Each row was made from one walk, in order. Every step used is in the known rows, and no mark comes twice. Write each row's walk.
Known rows:
reguf > fozu > daveb: [5 -14 33 -16 -2 20 -5 -14 -27 5 -27 15 -18 -12 8 -25 43 -14 28 -13 21 5 24 -32 3 -15 0 15 18 -2 9 -14 -3 8 -5 -24 -17 11 -19 4 20]
bupome > pitemu > foto > daveb > fozu: [-19 -37 -36 11 25 33 -14 -18 25 21 16 -16 -39 -14 25 40 13 -38 -4 -6 24 20 25 2 13 13 37 21 -7 -40 -21 3 -29 -15 0 -11 42 -5 15 -23 47]
pitemu > kuno > vonus > mumas > foto: [18 57 13 -7 8 -28 -23 23 15 -11 3 -7 19 -23 -13 -1 -16 2 -11 19 -10 -6 -7 -11 -3 -65 -44 -1 3 43 -39 27 19 -2 -17 14 -8 21 -1 9 32]
bupome > pitemu > foto > mumas > vonus > kuno: [-22 -27 -29 19 -4 9 1 23 45 52 -3 30 -16 10 -22 42 -2 -16 -13 -5 -3 -7 10 -4 -13 -33 14 26 4 -4 -18 -37 1 7 -32 28 39 -5 -7 -13 33]
kuno > vonus > mumas > foto > nafe > bupome: [7 45 35 25 13 -10 28 -15 -6 1 15 -42 17 -22 -6 6 3 17 -33 7 -10 -13 -36 23 -9 -18 -15 -34 -2 43 -24 39 39 2 -19 11 9 25 9 2 -4]
reguf > foto > daveb > fozu: [16 -44 -16 -9 -12 8 7 4 -4 -6 6 -7 -21 -3 8 -13 24 -31 -12 -24 26 -4 4 3 11 18 34 6 -8 3 20 0 -30 7 19 -41 9 -13 14 7 -16]
fozu > reguf: [3 -7 18 -14 -1 10 -5 -25 -27 -9 -16 0 2 -6 6 -23 6 23 -3 8 6 6 20 -24 -6 26 4 -13 33 -21 -8 -4 -3 -13 6 8 -25 9 0 -1 -2]
reguf > foto > pitemu > bupome: [9 -8 -42 -38 -17 3 10 9 -13 7 -20 -7 6 26 -10 -12 12 -2 -4 0 0 1 -27 29 36 8 -12 7 -19 22 36 -11 -48 36 19 -27 -41 -8 1 -6 -29]
vonus > kuno: [14 -14 -29 4 -6 -14 -25 -3 -2 24 -13 38 -9 -1 -13 9 -17 -6 -1 -1 -16 6 11 -17 0 -15 19 7 11 -22 -14 -10 25 19 1 7 -13 -10 0 18 -14]
foto > nafe > kuno > pitemu: [-3 21 2 30 30 -15 32 22 -5 9 36 19 8 13 -24 8 -31 -8 9 20 -23 11 4 54 14 79 -15 -1 -24 -14 31 -13 22 1 3 -10 -16 -15 13 -13 -19]
pitemu > kuno > vonus > mumas > reguf > fozu: [16 46 33 -16 -11 -16 -22 10 19 -5 -20 13 23 -22 3 -28 0 -9 32 -7 6 -16 10 -31 -7 -65 -33 -13 -12 39 -24 19 14 -38 1 13 -11 15 -12 0 41]
mumas > daveb > fozu > reguf > foto: [-24 -38 31 -23 -3 23 8 -2 -11 -32 9 -20 24 -7 38 -19 13 1 -3 2 50 13 -2 -34 -1 23 6 -6 7 3 17 6 -18 -17 14 13 -16 -5 -14 9 3]
nafe > kuno > vonus > mumas > reguf > fozu: [40 -3 18 11 12 -26 7 -3 -9 26 -8 -17 30 -39 3 -9 -13 -3 7 3 18 -6 15 -12 -1 -37 2 -22 -7 24 -3 8 41 -48 0 5 -5 26 6 27 26]
vonus > mumas > daveb: [-6 -1 15 15 -10 -15 2 -22 -6 -11 -19 13 13 -10 7 -15 -1 -8 -4 0 11 -7 -13 -1 -3 -24 -3 11 11 15 1 29 24 6 -8 38 -11 -6 -8 16 7]
bupome > pitemu > kuno: [-12 4 -18 2 14 9 -2 13 17 -5 -20 38 -24 18 11 -1 15 -7 26 16 8 8 17 -1 14 1 -40 48 0 -17 -7 -17 0 1 13 6 -13 -4 -5 -16 23]
reguf > fozu: [17 -10 4 0 -10 19 -11 13 -14 0 -41 5 -9 -15 6 -46 15 -23 24 -11 24 6 22 -29 2 -12 -5 15 15 -4 11 -11 -9 -7 12 -19 -12 -9 -15 18 -18]
kuno > vonus > mumas: [29 25 12 6 -14 -23 -8 -18 11 14 -7 -9 13 -31 5 8 -21 -8 -25 -12 -3 -17 -8 -5 -14 -32 0 -25 27 20 -29 44 22 -11 -22 34 8 7 -1 18 4]
foto > daveb: [18 5 -15 27 -14 7 1 -22 2 -1 -3 13 -32 8 0 -12 7 -9 -5 -13 -24 -16 16 22 -1 21 23 20 14 -6 3 7 -5 22 -3 -19 14 -14 19 6 -15]
nafe > kuno: [30 -20 -27 18 29 -11 1 13 -31 15 -7 14 1 7 -9 6 -21 18 11 16 -10 16 13 13 18 17 12 29 13 -27 23 -31 37 0 16 -9 -23 -2 12 17 -17]
kuno > nafe > bupome > pitemu > foto: [-5 27 -16 2 28 -10 11 -2 8 -5 8 -33 -20 30 31 46 8 4 -9 3 -5 31 -28 11 7 -8 -8 13 4 -42 -3 -2 -1 -4 4 -3 17 11 -2 -16 -24]
nafe > bupome > pitemu > kuno: [-31 10 -15 3 27 13 14 6 -11 -3 -27 9 -38 42 26 19 41 15 28 11 -10 -3 -11 19 18 3 -3 41 0 -8 4 -25 14 14 33 9 -16 -4 -2 -30 3]
reguf > foto > nafe > bupome > pitemu: [-13 -16 9 2 12 12 69 5 -12 -8 -6 5 -17 44 1 -13 57 3 0 -5 20 7 -27 35 19 53 -12 20 -15 -1 36 -26 -9 8 34 -15 -24 -4 4 -27 -43]
daveb > fozu: [5 -34 -18 5 5 28 -27 -2 -21 1 -11 -1 -8 -23 19 1 -15 -4 13 -11 20 17 6 -19 11 15 18 0 5 -37 16 9 16 -8 12 -10 12 -8 2 7 4]
daveb > fozu > reguf > foto: [0 -55 13 -39 1 14 -9 -4 -35 -13 -3 -20 9 -23 18 -16 16 -2 -7 -3 53 19 9 -43 9 27 22 -29 8 -14 10 -4 -24 -29 28 -15 -16 6 -3 0 5]
vonus > kuno > pitemu > foto > mumas: [-11 4 -22 -7 -7 -24 -21 24 38 35 15 26 -6 17 -35 60 -38 -32 -18 -22 -27 3 10 21 -14 -23 43 2 -20 13 -19 -8 -24 14 -22 18 9 -39 0 -2 14]
foto > mumas > daveb > fozu > reguf: [-26 -37 38 20 -10 28 9 -17 -16 -4 3 10 27 8 25 -5 1 22 -3 -24 25 -6 -5 5 -32 19 16 15 1 22 19 5 -11 -7 -20 21 16 -38 -13 -3 21]
vonus > kuno > pitemu > foto > daveb: [-17 20 -33 -7 -4 -26 -30 9 49 26 35 7 -27 2 -18 55 -28 -54 -20 -7 -38 -2 24 17 0 -8 53 -11 -18 -4 -35 7 -24 19 -12 4 15 -22 12 -2 16]
kuno > nafe > bupome: [17 40 -2 11 7 -20 8 -4 -22 -20 -2 -18 -7 32 24 11 -3 24 -7 -5 -26 12 -36 14 1 1 -11 -1 12 -23 17 5 21 15 7 -13 6 -1 -3 3 -61]
reguf > mumas > vonus > kuno: [7 -28 7 -3 -42 -8 -19 8 8 -2 -8 28 0 -8 -35 -29 -13 -16 14 -5 -10 -35 4 -51 -20 -30 10 -14 19 21 0 -17 27 9 -20 26 23 -3 -12 30 -15]
foto > pitemu: [5 -14 -35 20 -6 38 6 -14 -4 5 -11 14 2 -3 1 -18 -13 -5 6 19 -17 -4 12 28 6 22 -21 -3 -21 -11 15 -2 -23 29 -16 6 -10 -19 12 8 -9]
daveb > fozu > reguf: [-9 -37 9 -12 9 27 -27 -22 -39 -2 -4 -16 7 -33 25 -5 -2 10 6 3 34 16 17 -41 2 33 22 -30 18 -32 -4 8 0 -28 15 -6 2 3 -1 -5 23]
foto > mumas > vonus > kuno > nafe > bupome: [-3 16 -1 39 -29 -29 14 29 0 32 0 26 3 33 -15 26 -9 23 -19 -21 -47 -37 -36 14 -31 -32 3 -5 6 28 14 -23 40 43 -31 12 40 -16 -13 6 -39]
febitub > fozu: [14 9 -16 1 -13 -7 -21 6 19 -1 -34 14 2 -20 20 -13 -9 30 32 -27 11 -9 19 37 -10 -2 -2 45 12 -21 1 18 -7 -15 34 -18 1 -1 -8 13 3]
kuno > vonus > mumas > reguf > fozu: [32 22 39 -2 -26 -4 3 -22 16 5 -25 -19 23 -44 12 -28 -5 -11 3 -18 23 -16 7 -25 -16 -51 -12 -37 0 37 -15 40 23 -45 -15 19 7 26 -6 23 23]
pitemu > kuno > vonus > mumas > foto > nafe: [8 65 26 9 15 -23 -8 20 14 -10 21 11 28 -16 -25 -9 -13 7 -6 17 -14 -5 -14 4 -5 -29 -58 -9 -11 35 -37 23 22 -5 -18 8 -8 16 1 -11 24]
vonus > mumas > foto > daveb: [21 -7 -1 22 -5 -21 3 -26 -12 -9 -7 -18 -8 -35 -29 -16 12 -13 -35 8 1 -12 3 7 4 -38 7 -7 -9 38 -20 33 15 16 -17 -20 12 21 25 18 21]

Which walk is each row?
[-7 5 -25 16 9 -37 5 -10 5 17 7 9 -13 19 22 45 5 -5 -17 2 -11 12 -23 0 -1 -15 -3 -3 -2 -27 -19 2 25 19 1 0 10 3 -6 5 -24]	vonus > kuno > nafe > bupome > pitemu
[-31 34 -25 11 -24 -15 -22 38 63 31 35 2 -27 -7 -24 39 -31 -50 -18 9 -54 -35 17 -3 -6 -17 32 -30 -1 12 -22 -6 4 33 -32 19 39 3 1 5 9]	mumas > vonus > kuno > pitemu > foto > daveb
[6 20 -22 7 4 -42 -11 -1 -13 11 9 8 -3 22 9 35 -8 10 -13 -5 -31 11 -29 -3 -1 -21 10 -11 4 -25 -10 2 33 27 7 -3 0 -6 -6 12 -46]	vonus > kuno > nafe > bupome
[-33 -23 30 1 5 33 -11 -17 -14 -24 10 -16 21 -15 47 -11 -4 10 6 6 33 12 6 -31 -6 28 8 -7 12 -15 3 18 4 -15 0 23 -2 -6 -13 4 20]	mumas > daveb > fozu > reguf
[-1 1 9 -14 -9 -13 -22 -13 2 -3 -30 2 14 -31 24 -16 3 42 24 -14 25 -11 31 19 -18 15 4 14 23 -21 -19 19 -24 -32 39 -12 -11 11 -13 -1 21]	febitub > fozu > reguf
[-1 22 -6 18 12 -13 30 -11 -3 -14 -5 -20 -19 27 36 24 13 9 -11 1 -2 17 -32 16 4 7 -25 7 6 -25 10 7 14 9 2 -5 14 7 -3 -3 -37]	kuno > nafe > bupome > pitemu
[-4 -14 -29 -4 20 25 -3 -3 27 12 -12 -1 -27 4 7 27 3 -15 4 4 16 30 18 -4 14 -3 3 35 10 -44 -12 -14 -17 -18 1 12 6 7 3 -11 21]	bupome > pitemu > foto
[-26 -11 45 -26 -40 -20 -10 -2 12 -13 12 -2 10 -18 -27 -25 -14 -22 -3 10 -3 -41 20 -52 -32 0 14 -61 17 39 -16 1 -8 -8 -24 37 13 5 -13 13 12]	fozu > reguf > mumas > vonus > kuno > pitemu
[27 -5 19 -5 -22 36 8 -8 -3 -18 -44 4 1 -12 8 -61 10 6 40 -14 21 7 28 -28 3 -17 -16 4 -14 1 33 -9 14 -33 14 -17 -12 14 -5 19 2]	mumas > reguf > fozu
[5 22 -4 -30 16 -41 33 39 -11 8 22 -3 13 38 -31 6 -6 -6 -2 1 -5 16 -30 50 40 61 -7 9 -24 17 48 -21 -9 13 35 -38 -46 -5 5 -21 -39]	reguf > foto > nafe > kuno > pitemu > bupome
[-5 5 -20 17 -28 -1 -16 30 19 28 -10 32 -9 -9 -20 -1 -23 -4 -1 16 -33 -28 6 -36 -2 -24 0 -15 26 -7 -5 -22 51 33 -17 22 15 14 -13 23 -16]	mumas > vonus > kuno
[-16 -54 39 -19 -19 24 -25 -12 -28 -18 2 -22 12 -39 5 -34 -2 -1 15 -1 34 -20 14 -69 -19 15 19 -50 20 1 6 0 4 -34 -5 10 28 6 -11 5 20]	daveb > fozu > reguf > mumas > vonus
[-13 -23 -13 -11 20 25 -44 -24 -7 13 28 -29 -18 -21 13 25 3 -13 -5 -9 7 14 26 -21 2 19 64 -15 10 -40 -28 1 -38 -26 7 -17 26 -2 16 -25 40]	pitemu > foto > daveb > fozu > reguf
[-14 -17 -15 21 -5 28 15 21 40 33 -14 15 -19 13 -9 25 4 -4 -7 -8 2 -6 6 9 -12 -19 0 37 10 -4 5 -33 -9 -1 -31 23 38 -3 -4 -16 23]	bupome > pitemu > foto > mumas > vonus
[18 -33 -29 -13 -14 21 31 9 -1 -7 -14 8 6 11 -9 -29 12 -16 -8 10 10 0 4 24 15 12 -21 1 -26 11 31 -19 -51 25 4 -9 -30 -14 9 14 -33]	reguf > foto > pitemu
[0 28 -13 4 12 -20 0 17 26 -17 3 30 -9 21 18 5 0 -9 10 15 8 20 0 -1 9 -8 -69 32 -4 -29 -8 -2 -4 -1 -1 -4 1 2 -10 -10 5]	bupome > pitemu > kuno > nafe
[8 21 -10 5 24 23 -11 4 3 6 19 17 -3 14 -25 6 -13 8 16 -6 -16 33 1 11 12 33 2 17 1 -52 0 -19 -6 -14 6 -5 -4 -7 5 -29 -13]	pitemu > foto > nafe
[-29 -3 -28 15 29 22 15 -23 5 16 -3 -27 -56 33 24 44 45 -4 0 -3 -14 1 -3 32 12 10 50 32 1 -21 -10 -15 -14 8 16 -3 18 -3 16 -32 7]	nafe > bupome > pitemu > foto > daveb
[-11 29 -8 7 37 23 1 0 -17 9 13 -4 -14 36 -12 24 11 24 20 -8 -31 25 -21 28 15 32 26 16 -1 -44 11 -26 3 -4 25 -3 -10 -9 6 -40 -26]	pitemu > foto > nafe > bupome
[-13 -18 36 -20 -29 -20 22 7 18 -17 -20 10 40 5 24 -29 27 41 5 -37 45 -22 9 42 -38 4 0 44 4 38 8 5 -59 -24 28 -3 -15 -18 -21 3 11]	febitub > fozu > reguf > foto > mumas > daveb
[-19 -29 12 15 0 -3 -17 -20 -16 -8 -6 -3 17 -32 24 0 -5 -20 2 -5 32 1 -12 -18 5 -17 14 -7 -3 4 2 39 26 -7 -1 31 10 -6 -10 10 27]	vonus > mumas > daveb > fozu
[30 -26 -9 -13 -25 37 44 -11 10 -25 -19 7 14 13 -6 -44 5 16 10 4 10 0 10 19 14 6 -30 -9 -49 15 50 -13 -21 -5 7 -8 -30 10 18 14 -16]	mumas > reguf > foto > pitemu
[-4 27 8 4 15 -13 5 11 35 -4 -1 -7 3 -23 3 9 5 -14 -16 29 19 -2 2 -6 -2 -51 -56 11 -5 34 -45 26 11 -8 -24 21 3 30 -2 0 54]	bupome > pitemu > kuno > vonus > mumas > foto
[0 0 -19 7 11 -6 -11 1 -14 -9 -9 3 16 -31 -30 -18 0 -6 -7 42 -3 -4 5 7 13 -50 -43 -13 -41 40 -15 14 -7 24 -16 -2 -18 13 12 3 42]	vonus > mumas > foto > pitemu > kuno
[-32 53 6 -3 24 9 14 15 15 -3 27 -21 -19 31 -10 37 -14 -14 6 -5 -36 14 -14 48 10 45 19 -11 -23 -13 13 -4 -16 3 9 5 -3 -18 7 -36 -15]	kuno > pitemu > foto > nafe > bupome
[-1 3 14 -11 -4 -7 -16 -22 8 4 -24 24 -7 -17 18 8 16 36 35 -26 9 -8 22 35 -9 -4 4 44 13 -18 -4 17 -3 0 19 -24 -4 18 -12 -1 40]	febitub > fozu > daveb
[2 -1 15 -1 -33 -33 -7 8 -3 -13 8 1 3 11 -18 -9 -6 -3 5 -8 -25 -32 -29 -39 -26 -37 6 -31 14 20 2 -10 34 15 -15 16 34 -1 -19 23 -43]	reguf > mumas > vonus > kuno > nafe > bupome
[23 41 32 23 4 -12 17 -10 10 -1 20 -24 29 -39 -19 -8 -18 3 -36 8 1 -4 -17 8 -13 -19 -38 -31 0 36 -29 47 30 -10 -39 10 10 28 6 12 7]	kuno > vonus > mumas > foto > nafe
[-33 -27 45 -6 6 27 23 -4 -14 -32 30 -6 34 -1 29 -28 18 3 2 3 45 15 -10 -15 -2 60 -10 -13 -8 -4 20 8 -17 -19 11 6 -16 -8 -12 -9 -1]	mumas > daveb > fozu > reguf > foto > nafe
[39 13 -12 19 22 -13 6 19 -2 24 14 -8 14 -4 8 21 -38 13 -6 10 -18 4 6 15 -1 6 0 12 22 -12 -3 -7 37 -11 -10 9 -6 4 10 22 -15]	nafe > kuno > vonus
[13 9 -5 35 -40 -31 2 34 21 32 5 45 16 14 -28 9 -30 8 -24 -18 -33 -29 -18 0 -33 -33 -17 -3 9 20 9 -17 28 33 -50 12 43 -13 -16 15 -27]	foto > mumas > vonus > kuno > nafe
[-10 -27 60 -20 -21 9 2 -40 -15 -50 -2 -4 25 6 9 -50 12 15 11 -4 25 -10 9 -36 -29 14 3 -2 23 20 -3 11 -23 -24 -7 33 -13 -12 -12 13 2]	fozu > reguf > mumas > daveb
[-26 38 -2 7 22 10 17 7 11 3 -10 -9 -25 33 39 31 27 11 15 6 -15 -14 -16 20 2 -5 -11 27 9 8 -17 -5 15 6 12 24 -5 -1 -5 -24 5]	nafe > bupome > pitemu > kuno > vonus
[-7 -46 7 -24 9 15 -47 -37 -12 -7 31 -28 -10 -21 -2 5 10 -19 6 -22 20 6 24 -32 -13 12 72 -18 3 -19 -27 5 -52 -42 7 -16 33 -12 15 -19 42]	pitemu > foto > daveb > fozu > reguf > mumas
[1 32 -28 -18 22 -40 -10 27 -14 20 3 -19 -2 20 -10 41 -39 -1 2 11 -31 8 -11 40 38 26 18 10 -2 8 29 -6 18 15 22 -17 -28 -3 5 -5 -4]	nafe > kuno > pitemu > bupome
[14 -7 -27 22 2 43 16 -1 -2 -18 -4 -21 6 -19 -14 -26 -13 9 -17 41 -7 7 10 19 6 -10 -43 -1 -34 18 9 4 -13 33 -30 -15 -8 9 18 27 -1]	mumas > foto > pitemu
[21 -9 -16 0 2 13 -13 9 2 21 -11 21 -5 28 -24 24 -12 17 -2 -33 -13 17 2 21 -11 -21 29 43 6 -10 9 -28 -24 -5 -11 5 10 -30 5 -11 -1]	pitemu > foto > mumas
[10 -17 -12 23 5 30 -6 -4 -6 -17 15 -36 -17 -33 2 -9 -1 -5 -22 8 10 6 12 -1 7 -3 9 3 -16 11 -2 21 7 16 -12 -46 33 11 27 18 16]	mumas > foto > daveb > fozu
[-9 -17 65 -14 8 15 28 -39 -50 -46 10 -34 16 5 -25 -49 37 42 3 10 15 -1 -9 -15 -19 31 0 -27 -1 31 1 -4 -7 -21 6 -10 -12 10 8 -10 -10]	fozu > reguf > mumas > foto > nafe > bupome
[21 -4 -23 -40 -26 22 27 -12 0 -14 -25 -6 15 26 -7 -28 6 27 13 -3 -2 3 -15 22 35 3 -21 -3 -44 25 54 -4 -21 5 22 -24 -38 17 12 -4 -14]	mumas > reguf > foto > pitemu > bupome
[-11 40 -30 13 14 -1 -4 13 -10 -13 13 9 8 34 14 6 0 12 21 24 -43 -1 -22 37 6 1 -50 -5 -37 -8 9 -7 -23 35 1 -5 -12 -19 0 -19 -18]	foto > pitemu > kuno > nafe > bupome
[-32 49 -22 -14 -35 -30 -25 43 33 33 -1 0 -10 3 -22 31 -40 -21 -7 11 -50 -35 -15 -11 14 -16 5 -31 13 24 4 3 35 48 -11 15 6 13 -21 3 -7]	mumas > vonus > kuno > pitemu > bupome
[-12 -5 38 -21 11 2 46 -13 -47 -17 2 -8 7 31 -4 -30 51 31 -3 2 13 3 -17 4 6 62 5 -20 9 1 20 -25 -19 -9 37 -12 -42 4 0 -30 -38]	fozu > reguf > foto > nafe > bupome
[23 57 -9 -5 5 -34 -29 32 6 -26 9 33 8 26 -1 -5 -22 10 17 6 -24 20 -9 -7 5 -19 -59 21 2 -27 0 -5 4 6 5 -14 -8 -5 -10 -3 -23]	pitemu > kuno > nafe
[12 -22 16 -24 -17 -7 21 -20 -13 -14 0 -6 -7 8 -3 -32 40 -2 -26 -4 15 -11 19 -8 -2 31 21 -11 20 11 -1 -9 -48 -4 15 -20 -22 4 12 -2 -15]	fozu > reguf > foto > daveb
[26 13 -24 5 -6 -46 -25 4 8 9 12 30 10 1 -6 20 -33 -6 -19 -2 -18 19 -10 -19 -4 -23 -13 -9 8 -33 -18 8 19 17 -13 -5 4 -2 -5 25 -35]	vonus > kuno > nafe
[37 -28 22 -13 -16 14 3 -8 -13 -52 -13 -17 5 -11 -32 -50 -4 9 1 0 20 5 4 -25 -12 -28 -13 16 0 34 9 5 -1 -9 -13 -12 3 2 9 36 -13]	reguf > mumas > foto
[-30 -5 -38 -7 7 -16 -45 8 39 31 46 -5 -25 -18 -4 65 -34 -64 -16 -11 -19 5 22 4 6 -1 68 -27 -27 -14 -35 16 -23 9 -8 -3 32 -23 13 -4 36]	vonus > kuno > pitemu > foto > daveb > fozu
[0 9 -12 24 52 10 22 8 34 35 41 -5 1 3 1 43 -13 -8 -3 18 6 27 6 27 8 36 -10 20 -2 -42 -19 -15 3 -33 -13 12 10 9 9 -24 21]	bupome > pitemu > foto > nafe > kuno > vonus
[-2 26 17 27 25 28 40 1 -28 -23 4 -21 -5 15 -19 -19 18 42 -3 16 -18 12 -25 28 10 29 -23 8 -15 8 20 -6 33 21 5 -27 -9 12 14 -7 -33]	mumas > foto > nafe > bupome
[-23 -64 25 -20 -20 6 -41 -13 -21 3 12 -4 16 -44 -4 -17 -6 -11 11 1 28 -20 16 -80 -21 -2 36 -60 17 0 -16 -2 13 -25 -4 17 27 4 -13 7 29]	daveb > fozu > reguf > mumas > vonus > kuno
[-6 -15 -10 -54 -12 0 7 -15 -29 2 -13 -22 19 11 -3 -20 24 15 -12 14 12 0 -11 1 21 28 -3 -25 0 20 12 -8 -62 11 21 -17 -51 7 -2 -19 -8]	fozu > reguf > foto > pitemu > bupome
